Each row comes from the steps of one walk. Every step used is in the known rows, and no mark comes twice. Write the walk behind each row, first mark first.
(in the rows, 128 means zero)
Known rows:
dolo, noni: [126 128 138 134  83 108 116  84 154 167 163 159 133 128 139 114  68 110
 184 136 102  91 134  86 133 145 114  98 126 105]
dolo, noni, lupumag: [123 122 146 136 105 108 132 106 161 162 147 137 126 125 165 130  84 113
 155 147 103 109 136  93 148 131 115  77 122 114]
futo, numada, kifiz, muzupe: [131 124 164  94 125  89 110 117 116 187 154 100 160  64 145 118 150 141
 136 138 112 106 103 120  45 157 106  98 122 160]
lupumag, noni, dolo: [140 117 147 124 119 127 149  99 105 180 173 151 135 123 141 140 126  83
 116 144  90 117 150  99 125  88 129  85 155 110]
lupumag, noni, numada, famobun: [147 130 200 100 117  98 162  99  98 173 154 139 158 133 156 163 116 115
 150 151  92 103 164 134  92 134 104  51 160 119]
famobun, numada, kifiz, guzip, nata: [161 122 181 110  98 109 160 117 153 173 155  86 191  95  86 177 158 141
 153 153 117  89 101 127  79 106 100 119 123 149]
muzupe, fikuda: [130 127 145 118 138 133  73  91 146 165 131  90 107 103 125 154 118 111
 109 121 113  79 133 125 161 127 112  75 159 110]
kifiz, muzupe: [141 129 152 116 116  71  60 112 138 194 148 109 119  92 115 143 144  96
 113 140  95 119 114 108 103 140 119  80 154 142]
lupumag, noni: [143 126 163 109 114 126 123  94 116 175 152 158 162 140 112 129 114  91
 134 142  94 124 148 105 132 108 123  89 152 107]
futo, guzip, kifiz, muzupe: [181  98  87 117 132  82  96 124 159 177 154 135 141 102 112 187 128  86
 130 165  96  98 118 111  83 101 109  97 150 132]
numada, kifiz, guzip: [168 122 148 135 109 122 116 133 121 215 170  93 162 121 147 162 138 143
 153 160 125  76 117 108 109 129 109 135 140 127]
futo, guzip: [171  94  95 123 109 120 115 115 182 169 158 119 148 113 104 137 118 110
 144 161 110 104 141 122  89 100 110  75 140 125]
muzupe, kifiz, numada, futo, guzip: [141 111 111  97 144  84 117  99 107 192 162 149  89  85 183 154 107 107
 108 147 120 106 138 110  42 162  91  71 122 165]
kifiz, numada, futo, guzip: [157 111 156 120 127  65 104  97 131 172 159 125 111 114 145 142 133 106
 135 139 123 115 155 142  31 141 104  61 146 150]
kifiz, numada, futo, guzip, nata: [150 112 162 120 132  86 129  91 147 171 148 120 117 110 106 145 143  99
 143 142 128 127 149 154  36 147 101  71 150 150]
noni, numada, futo, muzupe, fikuda: [110 134 180 127 160  70  91  92 129 168 134  82  86  97 138 166 156 123
 119 131 110  61 151 178  57 161  91  37 181 142]
guzip, kifiz: [156 114 123 119 144 139 121 109 126 141 115 155 126 130 119 180 108 100
 133 152 107 106 124 117 137 120 116 166 140 127]
dolo, noni, numada: [130 126 168 136  90  99 125  66 130 157 158 151 143 114 158 115  84 125
 180 136 104  94 145 103 109 174  98  57 132 113]
nata, guzip: [141 108 146 167 121 171 145 101 145 148 160 131 138 142  80 154 110 109
 152 167 115 123 148 137 114  90 140 111 143 122]
dolo, noni, numada, kifiz, muzupe, fikuda: [116 138 180 119 107  75  74  83 104 205 176 120 128  91 193 153 109 123
 164 130 105  61 120  94 109 191  90  54 148 112]
numada, kifiz, guzip, futo, muzupe: [153 131 159 129 130 102 131 140 128 191 174  97 124 125 153 158 128 117
 142 157 118  66 111 117  90 140 107 121 182 151]
lupumag, noni, numada, futo, muzupe: [122 135 191 110 141  71 125  90 103 179 154 140 131 126 132 148 144  98
 126 138  91 100 162 151  63 136 104  44 179 126]
kifiz, muzupe, futo, guzip, nata: [151 114 122 134 136  84  82 102 181 207 144 119 100  85 131 151 135  85
 111 137 102 103 121 125  91 136 127  42 167 130]
famobun, numada, kifiz, guzip, futo: [160 126 197 109 101  95 147 125 130 155 165  98 161 112 142 170 141 139
 144 145 108  76 109 115  73 114 104 107 147 169]
noni, lupumag: [140 111 152 125 143 135 123 132 155 153 116  96 115 120 142 153 137 121
 102 159 112 136 138 129 148 107 120  86 132 142]
numada, kifiz, muzupe, fikuda: [123 133 159  99 141  97  32 132 102 235 160  78 109  91 155 189 151 120
 111 135 109  65  96 110 116 151 106 107 160 133]
famobun, numada, futo, guzip: [144 111 152 112 105  74 127 117 182 158 153 107 139 109 104 178 144 127
 149 141  94  73 138 155  25  84 104  71 133 161]
guzip, futo, numada, kifiz, muzupe, fikuda: [114 137 191  98 144 113 113 113 112 150 150  99  90  89 179 120 130 110
 124 121 107  90 114 128  67 171 106  71 188 175]

Write each row's walk:
[149 116 146 159 155 113 165 113 134 153 156 151 118 116 154 203 101 101
 139 163 101  96 134 137  67 101 144 109 151 134]	nata, guzip, kifiz, muzupe, futo, numada, famobun
[119 132 174 103 127  39 120 116 170 146 142 107 112 103  92 174 146 117
 129 132  93  67 122 161  29  94 106  84 147 167]	famobun, numada, futo, muzupe
[163  94 101 124 116 150 151 108 211 170 141 111 159 104  35 137 135  99
 159 166 119 119 134 147  92 102 106  84 145 122]	futo, guzip, nata
[145 125 154 110 169  59 119 102 105 141 128 153  90 117 139 188 124  81
 117 142 114 103 127 138  67 143 106 140 158 151]	guzip, kifiz, numada, futo, muzupe
[129 131 154 111 131  49 165 106 179 167 149 100 126  81  81 181 150 112
 131 142 100  67 112 150  22 109  94  74 138 168]	famobun, numada, futo, muzupe, kifiz, guzip, nata
[127 127 178 113 127 136 164  96 139 102 131 131 108 111 144  86 110 109
 144 125 104 122 138 134  71 156 115  76 170 176]	guzip, futo, numada
[122 120 158 158 141 144 160 110 152 115 166 138  92 149  90 147 104  77
 138 161 106 112 139 148  91 102 137  91 197 153]	nata, guzip, futo, muzupe
[122 127 185 104 133 145 155 115 118 129 142 123 113 114 166 107 114 121
 150 132 111 106 125 135  60 162 110 107 167 180]	guzip, futo, numada, kifiz
[141 114 154 154 164 102 150 102 116 133 156 156 111 139 103 198 117  84
 133 163 119 116 140 149  65 104 129 132 162 140]	nata, guzip, kifiz, numada, futo, muzupe
[169 121 162  97 145  88 154 114  98 134 128 154 114 124 161 200  96 100
 139 148 117 107 131 119  96 140 106 147 139 143]	guzip, kifiz, numada, famobun
[126 127 183 114 112  82 120 110 157 151 137 112 121 115 109 173 142 129
 145 129  93  79 134 154  46 102 110  94 133 163]	famobun, numada, futo
[139 128 149 135 142  71  52 101 139 201 140 129  76  94 179 149 124  96
  95 122  96  96 122 109 114 148 135  63 162 137]	kifiz, muzupe, futo
[134 136 172 120 147  79 168  83 114 199 160 133 149 104 117 155 146  97
 129 151 101 102 152 144  53 151  93  34 171 126]	lupumag, noni, numada, futo, muzupe, kifiz, guzip, nata
[124 115 180 153 136 177 179 111 125 124 169 136 127 136 127 132 108 115
 160 159 116 119 140 144  59 121 133 107 166 162]	nata, guzip, futo, numada, kifiz
[181  91  82 121 132 121 127 119 166 154 144 145 147 120 107 178 112  97
 143 168 104  96 132 120 100  91 109 119 142 123]	futo, guzip, kifiz
[182  96 110 135 161 102 118  92 147 155 138 167 101 115 200 167  92  99
 107 137 116  91 143 114 104 125 126  86 150 125]	muzupe, futo, guzip, kifiz, numada
[138 107 114 139 124 100 100 126 176 197 152 116 105 134 119 169 129 115
 158 150 102  74 156 164  40 105 109  84 152 138]	numada, futo, guzip
[169 121 177 109  95  87 138 123 137 171 166  91 189 102 128 176 146 150
 145 149 111  77 107 112  79 103 104 114 120 154]	famobun, numada, kifiz, guzip
[148 115 146 109 122  42 105 122 165 166 151 119 130  99 112 208 153 108
 134 145  85  71 122 148  19  88 104  84 142 167]	famobun, numada, futo, guzip, kifiz, muzupe
[140 117 184 110 131 135 106 109  86 180 142 104 141 109 156 160 147 151
 142 153 121  93 133 142  93 172  92  99 141 144]	noni, numada, kifiz
[157 126 120 122 129 115 176  97 126 158 160 131 120  80 187 110  95 120
 124 145 112 102 126  88  72 163 100  66 138 169]	muzupe, kifiz, guzip, futo, numada
[164  98 101 148 138 123 109  99 181 174 144 143 100 118 179 145  94 110
 119 136 108  80 148 125 109 112 131  62 151 118]	muzupe, futo, guzip
[174 121 145 159 103 133 169  92 185 175 142  87 180 106  48 129 139 113
 162 157 126 120 130 129 120 126 113  94 148 116]	kifiz, guzip, nata
[142 126 200  98 128 125 124 100  69 191 158 145 171 129 152 152 139 118
 138 148 106 111 146 122 101 148 103  81 154 119]	lupumag, noni, numada, kifiz
[136 127 187 119 135  74 101  91 105 165 145 124  96 118 149 139 131 107
 129 128 124 122 151 141  54 160 108  87 145 153]	kifiz, numada, futo
